Each row comes from the steps of one walk. Every step used is in the known rows, and no mark comes twice. Write the walk behind each row, first mark first.
Known rows:
nezugob, tota, bunotib: [ 20   7  33   8  -1   0   3  -3   2  17  18  13  11  -6 -28 -20   2  -4
 -26  -9  20 -24 -31  28  -5   8  11  15   3 -38  10  29   1 -16   0  -3
   8  19 -14 -21 -14  -5   6   7  28  13 -17 -18 -18  -2  -6  27 -16  -6]
nezugob, feguz, rupu, tota: [ 39  14 -18  -6  -8 -20   7 -34  -1 -13  -3   4  10 -18  30 -16   0  -4
  -8  -2  -6  -4 -24  40  -5   9   1 -23   6  16   1  -6  28 -14  -9   7
  14 -28  -1  17 -31  27  -9 -14  -1 -34 -46 -15   7 -20  31   8  -2 -21]
nezugob, tota: [ 14   1  25  13  19 -10   7 -27  13 -11   3   4  19  -9 -11 -13   6   1
 -31  -4   5  -4 -18  44 -21  17  37  13   5 -14  25  16  -4  -9  -2 -13
  17   8 -16 -14 -21  13 -12 -15  16  -7 -24 -17  -5   8 -22  -1 -24  -3]
vavu, tota, fozun, feguz: [  7 -12  10  -3  17   6   8   4 -13   0 -33  26  10  26  10  14  -9 -12
 -25   5 -14 -15 -13  34 -10  -8 -11  20 -16 -28  43 -12 -13 -30  14   2
   2 -14   9 -10 -47  -3   0   6  21 -42 -15  14 -16  -3 -10 -11 -26   8]
vavu, tota, bunotib: [ 13  17  26  -5 -13   9   2  23 -14   1  -3  26   3  10 -32 -12   1 -15
  -3 -13   7 -28 -46  26 -18  -8 -28   6 -14 -35  10  33  -6 -22  -3  10
  14  29  22 -24 -26  -9   0   8  20  -5 -16 -10 -15  -4  25  17 -14  -8]
feguz, vavu, tota, bunotib: [ 10  16  24 -11   3   9  -1  23   6   5  -3  16  -8   7 -51   1  -7 -18
  -8 -22  13 -39 -34  38 -27 -16 -53   4   0 -23   0  19   6 -31 -11  -1
  13  35  24 -14 -22   0 -15  -7  28  19 -14   8  -1  -2  16   9  -4 -13]
fozun, feguz: [ 11  -9  20 -11 -17  -8  -6 -10  -8  -9 -13   4   6  24  -1  -7  14   7
 -19   6 -13 -20  -6  34   3 -14  11  17 -33 -15  12  -5   6 -23 -11   5
 -16   2  -1   5 -39  14 -14 -20  15 -27 -27  -7  -3  11   0 -17 -27 -12]
bunotib, feguz, rupu, tota: [ 11 -16  -6  -2 -15 -16  12 -24 -15 -12 -15   1  13  15   3  -3  20  -2
  11  17 -17  -6 -12  38 -10  19  -2  -9  -3   4  -4  14  27 -14  -9  14
  13  -7   6  -1 -30  23 -13  -6   3 -16 -45 -13  26 -14   5   0   3 -31]
tota, fozun: [ 12  -2  14 -12   7  -5 -28  -6  -9 -11 -11  -6  13  14   8  -9   1 -22
 -28  -2 -11 -33 -18  32 -18  22 -11   5   3 -35  17  -9   2  24 -28  -6
   0   0   8   9 -24  11 -15 -16  15   0  -7  -8   7  -1  -3 -14 -30  -4]
feguz, vavu, tota, fozun: [  3   3   6 -10  35   5 -10  12  13 -17 -23   8   0  15 -14  19 -19 -35
 -28 -11   0 -27 -19  53 -43   3 -49   1  14 -22  26 -13  -3   1 -10 -18
  19  14  15   0 -21   6 -18  -7  26   3  -6  17   8  -1 -10 -29 -16   2]
bunotib, feguz: [  4 -18  26 -15 -17 -15  -4 -19 -18 -20  -6  -9  23  24 -13  10  19   5
   3  14  -2 -27  -5  32 -22  26 -18   6   3  -7   1  24  13  -1  -5   2
  -3  21  17 -10 -23  24 -14  -5  14  -8 -21   5  15   6 -24  -2 -21 -24]
fozun, tota, rupu: [  1   3  15 -20   4  -3  -4   0  -1 -28 -11  10  17   4   2 -11 -16 -37
 -24  12   2 -40 -31  14 -13  -5  29  32 -20 -47  15   5   7 -26  21   8
   1 -13 -16   3 -23  -3   3   7 -10  -4  -5 -14   6  13 -14  -4 -21   8]
rupu, feguz, vavu: [-15  18  28  -8  -8  -9 -31  -2   1 -23  -2 -36  -7   2 -19   4  13   3
 -46 -10  -9 -14 -24  50 -11   7 -13 -17  20 -11 -12 -24  28 -23 -28 -16
  -2  16 -10   2 -22  22 -15 -41  19  28 -22  24  22  13  -3 -17  -9 -32]
rupu, tota, nezugob: [ 30  -5  18   5 -33   1  -3  22 -10 -30   2  15  11   4   0 -22 -10   6
 -31  -1   6 -13 -30  25 -13   0   3  -6  12 -11  12 -12   3 -27 -21   7
  21 -34 -16 -11 -33   0   3 -36  13  -9 -36 -21  10 -14   4   3  -4  -2]
nezugob, tota, vavu, feguz: [-32  17  32   6  26 -31   6 -16  -3 -18  -2  20  11 -24 -15  -4  26   5
 -38  -7  34 -31 -20  26  -4  20  23  18  13  -1  25 -15   9 -23  22  -7
   7  13 -25 -15 -12 -11 -11  27  37   6 -15   3  -2  -6   1  18 -43   7]
nezugob, feguz: [ 22   9   9  -9  -9 -18 -18 -23   1 -19   9  -8  14  -7  10  -5  -2   1
 -24  -3   3 -27 -10  35  -7  24 -13 -15  16   5  13  -4  17   4  -2  -6
  -3   8   8  10 -21  29 -12 -10  12 -26 -18  -2  -4  -8   2   0 -26 -19]
rupu, feguz: [ -8  16  27   4 -18 -10 -23 -12 -15 -20  -2 -20  -1  -1  -1  -7  28  12
 -44  -4 -14  -4 -33  47   2  16  28  -9   7 -20  -1 -10  10 -15 -20  -4
  -6  15 -10  -3 -28  13  -3 -35  13   4 -32   4  10   9   5  -8 -21 -28]
nezugob, tota, vavu, feguz, rupu: [-27  19 -14   7  40 -37   7 -37   2  -8  -8  28   4 -36  -6  -8  31 -10
 -28 -12   0 -26 -32  28   6   8  37  18   1   7  21 -31  28 -17  30   4
   9  14 -15   1   0  -2 -15  20  24  10 -18 -10  10 -16  29  13 -30   1]
nezugob, tota, rupu, feguz: [ -2  15  16  34   6 -11  -9 -21  10  18  13   4   9 -13  11  19   5  -3
 -73   4  -5  -5 -38  31  -4  12  60  11  23 -37  17 -12  -4 -39  11 -10
  28 -11 -41 -24  -7  -8  13   1   0   6 -35  -6  -2   1  -9  18 -15   0]
bunotib, feguz, rupu, tota, fozun: [ 17 -17 -10  -4   7  -9   0 -16 -19   0 -25   5  21  20  19   2   7 -12
  -4  20 -21 -17 -12  31 -12  31 -21 -14  15 -15   0  -2  18   2  -5  11
  15 -22   2   3 -26  10  -7   3   4 -12 -28  -5  20 -25  -2  -1  -2 -17]
bunotib, feguz, vavu, tota, rupu: [ -7 -16   4   0  15 -12  10  10  10   2 -14  20  11  28 -22  58  -8 -26
 -14   7   9 -41 -15  35 -45   7 -42  14  15 -13  10  18   0 -34  19   2
  36  16  20 -11 -10   2 -15  24   6   0 -18  26  26   0 -23  -2  -2  -5]
fozun, tota, bunotib: [ 13   6  43 -27 -15  12  -4  17 -21 -14  -4   9   8   5 -27 -48 -15 -16
  -3  -1  13 -38 -29  12  -3 -13   0  24 -23 -50  -3  21  14 -23  20   8
 -24  14   0  -3 -34  -5  11  -3  20   5   0 -10 -16   5 -11  19 -14 -11]
vavu, feguz, rupu, tota: [  0  19 -16  -4 -14 -29  10 -28  -5 -14 -19   5  -2 -15  21 -20   6  -9
  -3  -6  -6 -16 -26  58  -1  -4  30 -11 -24   8  -2 -22  24 -17 -11  13
  21   4  -2  -5 -27   5 -13   4   3 -23 -36  -9  14 -16  51   5   0 -11]

Write each row's walk:
[  6 -11  33 -21 -16  -2 -20  15  -3  15   8  -6   5  26 -51   9   6  -4
   1  -2  17 -50 -13  25 -24  10 -72   1  14 -25 -25  23  26 -14  -3  -4
  -3  37  26  -6 -10  15 -12   6  29  30  -2  26   7  -5 -15  15  -5 -34] : tota, bunotib, feguz, vavu
[ 26  17 -30 -10   3 -23  -9 -40   6 -15   1   1  10 -16  13 -13   6 -13
 -11  -8 -22 -23 -23  32   5  12  10 -18   0  15  10  -2  29   5   4   9
   4  -3  14  30 -16  40 -14 -16   3 -23 -25 -14   8 -18  24   0 -18 -26] : nezugob, feguz, rupu
[-21  18  26   6   6  -2  -6   0  -1 -21 -12  -7 -15   6 -22  19   4  -4
 -40 -13  -7  -2 -33  64 -23  -4 -15 -16  16  -7   7 -15  10 -46  -5 -16
  17  19   4 -16 -32   3  -6 -32  23   9 -30  35  17  11  -1 -15  -4 -23] : rupu, feguz, vavu, tota
[ 18  -7  18 -18  -1   1  -9   8   2 -42  13   3   9  -6  -9 -13 -46 -11
 -31 -12  18 -36 -11  13  -4  -1 -24  -2  28   4  16 -23  31 -37  56 -16
  -6 -25  -3  16 -20  15  14 -19  22  -2   8  28  -1  -6 -32   2  -6  -4] : fozun, tota, nezugob, feguz, vavu
[ 23   6  -1  -7  -8 -11 -30  11  14 -16  23  -1   1  -6  -5   4 -30   1
 -43 -18   8 -38 -11  19  -5   4 -41 -22  42  21  12 -24  25 -17  13 -18
  12 -14   7  19  -4  32  -6 -30  25  -2  -5  20   1 -13  -6   5 -11 -14] : tota, nezugob, feguz, vavu
[ 37   0  18  -1 -20  -7 -14  15   9 -17  20   5   4  -5   0  -6 -35   6
 -43 -13  25 -19 -11  32 -15  12 -50 -36  45  14   0 -25  29 -36  -1 -17
  24 -38  -9  11 -18  19  -1 -34  24 -10 -26  10   4 -22   1   8   5 -13] : rupu, tota, nezugob, feguz, vavu
[ 24 -17  51  -8 -45  -3   5  16 -28  15   2   5  19  24 -23  -8  16   8
   4  18  25 -29 -23  24  -9  23 -50  -3  10 -36 -25  36  11 -30  -6  15
   6   8   9 -28 -32  -6   3  16  22  -4 -33   1  -6 -14   0  27  -3 -30] : rupu, tota, bunotib, feguz
[ 16   2  16   8  30  -4  -3 -23  12  -1  -5   8  23  -6   8  -5  -7 -17
 -44   2   3 -15 -11  37 -16  28  14   8  21 -33  35  -9  -7   8   1 -21
  16  -9 -22 -12 -19  -1  -3  -1  22  -4  -4  -6 -11  -2 -25  -2 -26  12] : nezugob, tota, fozun
[ 21   1  21  -6  -3  -3 -15   4  -7  -8 -19  -2  17  12  12 -13  -5 -13
 -22   5   8 -20 -17  39 -26  28 -22 -10   9 -35   7 -13   0   3 -38  -9
   9 -25 -12  -4 -36  -2 -15 -14  17 -11 -25 -16   1  -6  -1 -14 -15   1] : rupu, tota, fozun
[-37  24 -14 -17  18 -39 -16 -19 -19 -18 -19  16  -7 -24  -9 -15  36 -21
 -13 -11 -16 -39 -33  19   6   3   5   9 -13   9  -1 -24  35  -2  -2   9
 -13  22   4  23  -7  12 -24   7  20  16 -14  -8  22 -14  44   3 -33 -10] : tota, vavu, feguz, rupu
[ -7 -24  12  -2  -1   3  12  25  -4 -28  -5  19   9  30 -33  33 -16  -5
 -14   0   2 -30 -15  34 -30   3 -52   2  33   8  19   4   7 -38  34  -1
  35  -2  23 -22 -19   8   2  -9  28   8  -5  36  22 -13 -34  -3  -3 -13] : bunotib, feguz, vavu, tota, nezugob
[ 45  17  -9  -6 -22 -10  -4  -7  -8  24   7  16   0 -12  13 -31  -5  -4
  -7  -4  -4 -21 -41  22   4   8 -25 -25   9 -13 -14   9  31 -22  -4   6
   5  -9   7  13 -23  15   7   3   5 -20 -36 -23 -12 -37  49  41   1 -26] : nezugob, feguz, rupu, tota, bunotib
[ 10 -11  15 -11  10  -1 -21  -3  -8   3 -15   2   8  25  15   0   2  -7
 -33   8 -15 -27   2  21   4   0  -4  20 -14 -36  27 -22   0  -7  -9  -6
 -18  -9  -4   9 -40   7  -8   0  12 -27  -9   5  -8  -1  -7 -12 -32   0] : tota, fozun, feguz
[ 13   9   5  14  17 -12   4 -20  23   9   6  15  18 -10  -4  11  -7 -20
 -47   2   6 -24 -25  30 -21   8  41  28   2 -35  24   7  -9 -15   9  -3
  31   1 -28 -10  -7  -3  -8   9   0   0 -21 -20   2   1 -13   6 -19  16] : nezugob, tota, rupu
[ -9  16  12   8 -17 -13 -31  -7  -2   4   4  -9   0  -1   9  14  10  -9
 -58   4 -20 -26 -37  25  -1   6  28   2   4 -38   3 -15   7 -21 -17   7
  16   0 -20  -1 -14  -1   1 -11  -8   6 -33  -1  13   2  13   6 -16 -14] : tota, rupu, feguz
[ -1 -20  47 -32  -8   6  -3  14 -16  -4  -1  -4  11  23 -50  -7 -15 -18
   7   6  24 -51  -9  12 -11   2 -58  15  -2 -38 -21  26  33 -36  40   0
 -18  22  18  -5 -19   7   8  24  25  22  12  33   4   5 -40  15  -4 -28] : fozun, tota, bunotib, feguz, vavu
[ 10  -8  27 -17  -6   9  -2  11 -16 -52   1  15  14   5  -9 -35 -22 -12
 -20   4  -4 -24 -24  14  -4 -11  27  20  -7 -22  20 -10  14 -29  34   8
  -7 -24 -13  -3 -34  -3  19 -27  16  -3   2  -4   0  -1 -27   0 -19  -1] : fozun, tota, nezugob
[-14  22 -31 -12   2 -31   1 -36  -6 -20 -17  -8  -6 -14  10  -9   9 -15
  -5 -14 -23 -35 -24  50  -1  -7  45  -1 -37   8   9 -15  32  -4  -4  12
   4  31  14   5 -17  22 -19   6  12  -9 -13   1  16  -5  48  -3 -15 -10] : vavu, feguz, rupu
[ 33   9  38  -8 -40   3  -8  18 -14   8   3   7   5   8 -22 -33   3   2
  -8  -2  18 -26 -36  25  -8   4 -39  -2  -3 -42 -19  16   4 -20 -34  12
   5   4  -5 -15 -34  -9  -3  -6  19   3 -33 -23 -13  -7  22  25  -6 -15] : rupu, tota, bunotib
[ 22   4 -19   2 -20  -3  -4   3 -10 -21  -2  14   2  -5   9 -34 -13 -11
 -19  -4 -26  -6 -38  31   1  -9  23 -11   0  -2   7 -18  16 -21 -18  16
  25 -37 -13   9 -26  11   0 -44   9  -5 -35 -37  25 -22  27   4   3  -9] : feguz, rupu, tota, nezugob
[  7 -15  47 -28 -20   6   5   8 -33  -8  -8   6  20  22 -23 -18  -1  -8
  13  17  21 -44 -17   7  -3   9 -28  22 -10 -47 -10  34  23 -31  48  15
 -23  18   7 -15 -31  -3  16  28  19   4   6  12 -11  -2 -33  29 -14 -26] : fozun, tota, bunotib, feguz
[  6   3  10  -4  23   3  -4   3  -8 -18 -23  14  12   9   3   8 -12 -28
 -26  -3 -10 -22 -25  42 -31   6 -23   5   3 -26  30  -1 -14   0  -8  -8
  17   2  14 -15 -35  -2  -6  -2  18 -23 -11   1  -4  -3  -2 -14 -25   3] : vavu, tota, fozun
[ 33   8 -34   1  -1 -13 -20 -19   0 -18  17  17   1 -21  25 -19 -17  -9
 -31 -13 -31 -26 -28  15  12   0  17 -15  13  20  23 -20  30  -6  23  13
  11 -26   5  22  -8  34  12 -30   7 -17 -20  -7  11 -31  27  15 -14 -16] : tota, nezugob, feguz, rupu
[  6 -14  18   7  44   2  -2 -14  29  19  -7   5   6  12  -3  14 -15 -11
 -48  -6   3 -17   3  31 -14   3   0  18  16 -20  30 -32   8 -34  17 -31
   1 -12 -17   6 -20   9  -3   5  30  -7  -2  23 -12  -1 -39 -17 -19  14] : nezugob, tota, fozun, feguz, vavu
[-10 -21  25  -7  12  -7  16   1   1 -18 -16   9   7  29 -38  34   2  -3
   5  -2   7 -22  -8  51 -44  16 -54  -3  13   4   8  15  10 -26  14  -4
  24  35  29 -16 -31  12 -21   0  21  -3 -18  33  17   4 -32 -15  -3 -26] : bunotib, feguz, vavu, tota
[ 23   3 -22  -9   6  -4  -1 -15 -10 -36   7  20  12 -18  23 -34 -35 -22
 -21  -7 -20 -23 -32  11  18  -7  34  -1   2   6  26 -22  37 -25  65  11
  -3 -37  -6  24 -25  19  32 -19   4 -28  -2  -2   2 -21  -2  17 -12  -8] : fozun, tota, nezugob, feguz, rupu
[  4  -1 -20 -14   4 -12  -4 -26  -1  -6 -16   4  -3  11   7 -12  17  -9
  -9  -2 -41 -13  -9  30  17 -29  41  14 -39  -4  18 -15  22 -27  -4  16
 -13   4   4  25 -30  30 -11 -22   3 -22 -32 -17  14   0  18 -11 -20 -18] : fozun, feguz, rupu
[  7  -1  25 -12  -3  13   4  28  -6  22  -9  25 -15  23 -43  12  -4 -10
  -8 -13  11 -29 -23  31  -8 -38 -50  18 -18 -29   9   8   5 -61  14   1
   1  24  20  -7 -34  -2   1   9  29  -6 -17  21 -15  -2  15   8  -4 -14] : fozun, feguz, vavu, tota, bunotib
[ 28   3  -1  -8 -27   1   0   6 -12  34  -7  22  -8   7  -1 -30  15  -4
  -3   1 -14 -13 -30  18  20 -34   2  10 -32 -29  -9  -1  17 -51 -13  20
  -2  -9  -3   5 -39   5   7   0   7 -16 -41 -27 -10 -17  43  24   0 -17] : fozun, feguz, rupu, tota, bunotib
